In the rows, 128 means zero.
Known rows, with every step that occurs
vufoz-zuven-luralit-bigi-zevivo: [171 105 108 154  90  90  93 147 173 128  99 145 117 205 112  70 133  96
  87  93 112 187 160 155 160 120  94 175 179 103 146 156 137 144 136]
zevivo-bigi-datap-muselu: [130  58 138 192 103 164 136 122 146  87  99 147 150 174 171  86 152 115
  91 128 144 170 102 184 139 131 136 156 156 104 130 138 221  98 120]
muselu-fezab-fotopes: [125  84 165 137 114 150  99 138 132 110 138 165 144 181 138  86 132 120
 115 128 157 151  99 126 147 120  89 131 144 106 136 199 179 161 120]
muselu-fezab-datap-bigi-zevivo-vufoz: [120  58 134 149 157  90 124 113 154  72 109 169 174 186 109  90 129 114
  94  94 182 178 152  92 198 152  77 133 159 135  99 155 164 120  82]
datap-bigi-zevivo-vufoz: [136  98  96 175 137 117 118 113 168  60  83 158 176 160 126  79 143 117
  84  87 176 171 153 107 168 123 101 125 134 106 105 153 191 105 106]
buzu-nufi: [140 107 114 157 112 165 108 114 135 108 135 144 135 179 138 100 145 113
 106 123 155 138 106 115 133 101 137 131  99  88 111 173 158 123 140]
muselu-fezab-datap-bigi-zevivo: [124  63 147 129 130  96 121 141 144  76 129 179 168 192 103  97 125 114
 108 112 166 184 145 112 191 144  72 141 164 111 113 175 170 143  94]
zuven-vufoz: [149 118 145 147 104 143 137 117 134 100 126 136 152 162 132  66 156 125
  95 101 168 139 145 113 156 119 137 137 113 104 103 162 143 119 136]
zevivo-vufoz-zuven-luralit-vepusog: [155 117  92 153 130 134 105 106 143 133  91 122 120 181 134  57 157  98
  93  86 125 152 149 131 132 139 122 170 145 143 122 129 146 114 103]
zuven-luralit-bigi-datap-muselu: [135  67 137 176  88 128 139 159 163 129 109 158 132 206 171  45 148 107
  89 127 121 167 122 180 147 134 122 182 164  81 157 127 175 122 141]
vepusog-luralit-bigi: [160  80 133 154  95 133 113 133 162 100 105 139 144 177 126  72 140  92
  84 132 130 146 178 122 159 118 106 155 135  88 134 188 183 133 156]
luralit-bigi-zevivo-vufoz-zuven-nufi: [177 106 117 194 110  98  84 133 173 127  84 144 115 167 102  64 128  94
  85  66 145 162 198  88 156 121 102 149 131 113 116 140 162 102 130]
vufoz-zuven-luralit: [164 123 121 143 100 139 102 121 146 141 104 132 114 201 142  91 158 113
 102 100 113 171 113 158 133 128 116 168 158 124 127 161 122 135 118]
luralit-bigi-zevivo-vufoz: [149  82 110 180 124 105 109 129 176  83  93 146 151 166 110  50 127  96
  72  95 174 146 184 106 170 109 100 141 147 101 121 164 166 107 137]
luralit-bigi-datap: [147  77 139 178 106 144 113 153 134  92 121 158 151 164 131  59 142 105
  92 116 150 154 160 168 156  98 117 147 140  77 140 151 156 116 148]
nufi-zuven-luralit: [144 111 145 140  94 152 130 121 180 167  95 138 137 203 158  74 148 113
  96  91 119 154 120 191 156 118 125 153 132 101 114 154 145 127 130]
bigi-datap-muselu: [134  73 139 186 103 166 133 141 142  94 116 156 139 174 154  75 156 118
 112 128 147 152  92 168 125 123 115 149 151  89 137 150 182 100 121]
buzu-nufi-zevivo-vufoz-zuven: [148 125  99 184 140 146  96  68 132 113 128 140 135 176 114  96 142  90
  83 101 151 140 128 111 126 120 124 130 117 106  87 140 114 108 127]
zevivo-bigi-datap-fezab: [123  58 139 188 114 168 132 115 119  66 133 150 173 182 137  87 148 125
 102 107 143 184 132 155 180 114 135 144 142  94 109 150 192 102 122]
datap-bigi-zevivo-vufoz-zuven: [158 121  91 184 145 112  89 110 163  69  85 153 150 165 122 100 148 111
  88  90 153 189 150 116 149 127  91 133 150 110 107 149 164 114 101]
nufi-zevivo-vufoz: [123 100 120 167 128 150 124  83 155 100 106 140 171 156 117  59 145  99
  82  92 176 119 156 125 152 127 112 127 133 118  89 155 138  97 122]
vepusog-luralit-bigi-datap-muselu: [157  49 142 189  94 134 132 149 166  98 105 150 137 186 154  66 149  99
  90 150 120 158 142 154 132 139 102 169 158  78 159 149 209 115 151]
vepusog-luralit-bigi-datap-fezab: [149  49 142 179 105 136 138 139 138  76 138 156 162 191 123  63 142 109
 100 129 118 172 172 128 175 123 106 158 144  67 139 160 176 114 153]
buzu-nufi-zuven: [151 116 135 156 116 177 106 116 161 140 135 143 133 183 143 102 141 106
 102 115 140 136 104 153 143  96 135 123  94  70 102 164 154 123 145]
nufi-zuven: [148 113 148 152 107 177 113 128 164 134 114 147 146 167 134  87 145 108
 102 109 141 141 131 177 149 103 120 127 125  87 104 176 155 124 132]
vufoz-zuven-luralit-bigi-datap: [166  99 132 176 100 115  98 147 134 137 107 149 124 201 139  66 148 104
  89 108 103 187 145 190 143 116 115 183 167 100 152 129 119 129 135]
muselu-fezab: [132  80 147 147 102 152 122 131 125 104 142 141 136 168 133  88 135 106
 103 113 159 149 117 143 148 117  94 146 146 114 119 184 146 145 127]
datap-bigi: [131 117 124 146 116 155 114 135 144  81 118 154 174 153 142  96 152 118
 103 118 155 165 136 132 159 122 116 129 122  83 106 180 182 131 120]
nufi-zevivo-vufoz-zuven: [143 122 116 177 132 145  98  80 146 107 109 137 148 160 101  82 147  92
  81  95 154 138 151 137 132 128 109 134 152 123  93 155 113 104 112]
bigi-zevivo-vufoz: [145  86 107 181 126 126 118 106 169  81  85 144 148 168 115  66 143 117
  85  81 177 147 147 112 151 110 102 135 145 126 111 156 170  93 114]

Rows
[141  65 139 184 108 157 121 114 131  83  85 148 166 169 152  85 151 120
  90 100 152 168 131 188 155 104 139 148 146 123 122 139 193  99 128] | zevivo-bigi-datap
[131 102 132 179 104 147 130  88 156 132  99 144 161 158 121  51 139  98
  99  59 168 115 172 100 157 134 120 131 104 126  83 139 162  83 123] | zuven-nufi-zevivo-vufoz
[123  96 137 120 135 142 111 132 141  90 126 170 181 172 121  95 154 125
 115 127 158 167 155 110 184 139 120 127 129  93  97 181 167 127  96] | fezab-datap-bigi
[132  49 165 184 103 130 130 167 130  99 150 163 129 180 152  66 128  94
  90 138 148 163 117 173 146 134  89 161 166  76 149 153 167 137 141] | luralit-bigi-datap-muselu-fezab
[167 108  78 163 127 103 106 113 162 113  71 129 120 190 115  50 144  97
  86  73 134 163 156 123 137 134  95 179 164 149 135 122 156 103 102] | bigi-zevivo-vufoz-zuven-luralit-vepusog
[113  94 145 134 122 174  97 138 139  87 153 166 167 183 121  79 145 134
 135 132 148 159 114  92 166 115 113 116 129  72 117 211 189 138 121] | datap-fezab-fotopes
[158 118 114 179 138 151  89 101 141 108 102 128 125 163 127  94 159 111
  91 105 152 153 135 120 129 119 121 134 142 124 101 163 127 107 108] | zevivo-vufoz-zuven
[166 126 136 166  87 157  92 135 137 143 116 138 112 168 123  97 153 106
 124  89 125 157 145 114 128 120 118 142 118 116 110 165 150 116 121] | vufoz-zuven-nufi
[132 102 143 160  75 154 130 115 142 132 118 150 158 160 109  64 136  95
 112  76 154 122 167 123 153 127 111 136 108 112  96 157 166 103 138] | zuven-nufi-zevivo
[126  37 159 192 101 148 143 124 125  89 118 148 141 181 169  92 139 106
  88 125 140 182  85 193 142 135 110 163 168 116 136 137 209 123 120] | zevivo-bigi-datap-muselu-fezab
[153 124 134 162  81 149 102 113 135 143 122 145 131 166  99  82 139  92
 112  79 133 142 157 128 134 132 103 144 123 112  96 158 136 109 128] | vufoz-zuven-nufi-zevivo
[127  48 178 177 109 133 102 176 138 110 145 186 140 185 158  59 127 108
 106 154 143 163 102 153 140 132  85 151 163  69 165 167 200 151 137] | luralit-bigi-datap-muselu-fezab-fotopes
[151  91 126 171 112  96 120 125 213 149  70 147 144 204 132  42 124  95
  63  74 136 162 176 162 184 121 106 154 151 104 120 127 153 113 139] | nufi-zuven-luralit-bigi-zevivo-vufoz
[163 106  95 171 119 102 106 101 175 119  69 131 117 208 130  77 147 115
  85  69 133 176 132 133 141 129 100 168 172 146 123 136 135 105 105] | bigi-zevivo-vufoz-zuven-luralit
[126  69 149 153 100 154 136 138 139 104 145 144 119 176 155  90 139 102
 106 137 153 150  87 144 133 139  93 148 157 100 122 184 170 146 122] | datap-muselu-fezab
[130  52 157 183 103 148 143 145 124  95 139 158 130 181 161  78 144 110
 109 130 147 159  81 174 124 133  88 157 165 101 144 148 170 124 121] | bigi-datap-muselu-fezab
[192  85 104 187 121  90  90 110 187  94  72 136 125 185 106  78 138  90
  68 104 126 171 188 107 144 131  82 163 167 123 134 159 162 112 136] | vepusog-luralit-bigi-zevivo-vufoz-zuven
[161  94 120 195 122 110 102 124 146 133  90 138 129 195 148  57 152 106
  77  95 121 179 155 166 148 121 125 173 162 120 140 108 113 111 126] | zevivo-vufoz-zuven-luralit-bigi-datap
[127  74 123 194 110 152 124  79 121  91 113 156 176 180 137  86 131  98
  79 103 143 151 120 181 155 103 139 144 119 100 110 114 182  93 144] | buzu-nufi-zevivo-bigi-datap
[121  77 168 147 107 158 110 148 148 112 144 166 132 185 158  88 132 114
 118 151 150 152  69 123 129 143  86 139 154  93 138 202 205 158 118] | datap-muselu-fezab-fotopes
[158 130 167 147 107 155 139 118 161 131 121 143 148 169 136  71 152 119
  93  96 151 142 143 150 165 116 137 124 105  86  91 154 137 119 142] | nufi-zuven-vufoz
[119  74 149 129 119 154 123 132 161 113 135 157 141 188 127  84 154 115
 120 145 154 144 114 109 148 151 122 141 154 102 108 185 172 112 101] | fezab-datap-muselu
[159 120 103 127 106 142 103 130 136 137 110 131 119 183 127  64 155  96
 102  98 108 162 143 152 132 133 115 179 152 123 137 149 148 134 116] | vufoz-zuven-luralit-vepusog
[143  84 106 170 112  88 119 126 188 114  76 143 146 196 126  40 132 101
  69  81 148 161 171 126 181 122 104 166 156 118 129 139 161 116 134] | zuven-luralit-bigi-zevivo-vufoz
[124  71 142 175 115 171 136 133 116  71 149 152 162 179 119  73 151 129
 121 109 152 168 120 139 165 108 116 136 140  81 117 159 151 104 124] | bigi-datap-fezab
[151 114 135 175  81 146 101  93 138 131 107 138 143 163 113  95 135  84
  90  74 124 163 164 146 154 133 126 150 128 126  90 150 177 109 130] | vufoz-zuven-nufi-zevivo-bigi
[127  91 143 165  75 152 128  96 146 124 100 147 168 164 126  75 129  92
  90  71 145 138 173 142 171 129 132 146 112 123  89 149 202  99 136] | zuven-nufi-zevivo-bigi
[171 104 106 187 132 101  80 126 167  94 100 142 128 170  96  70 132  92
  71  98 152 167 178 115 153 114  99 147 165 102 120 158 138 114 128] | luralit-bigi-zevivo-vufoz-zuven
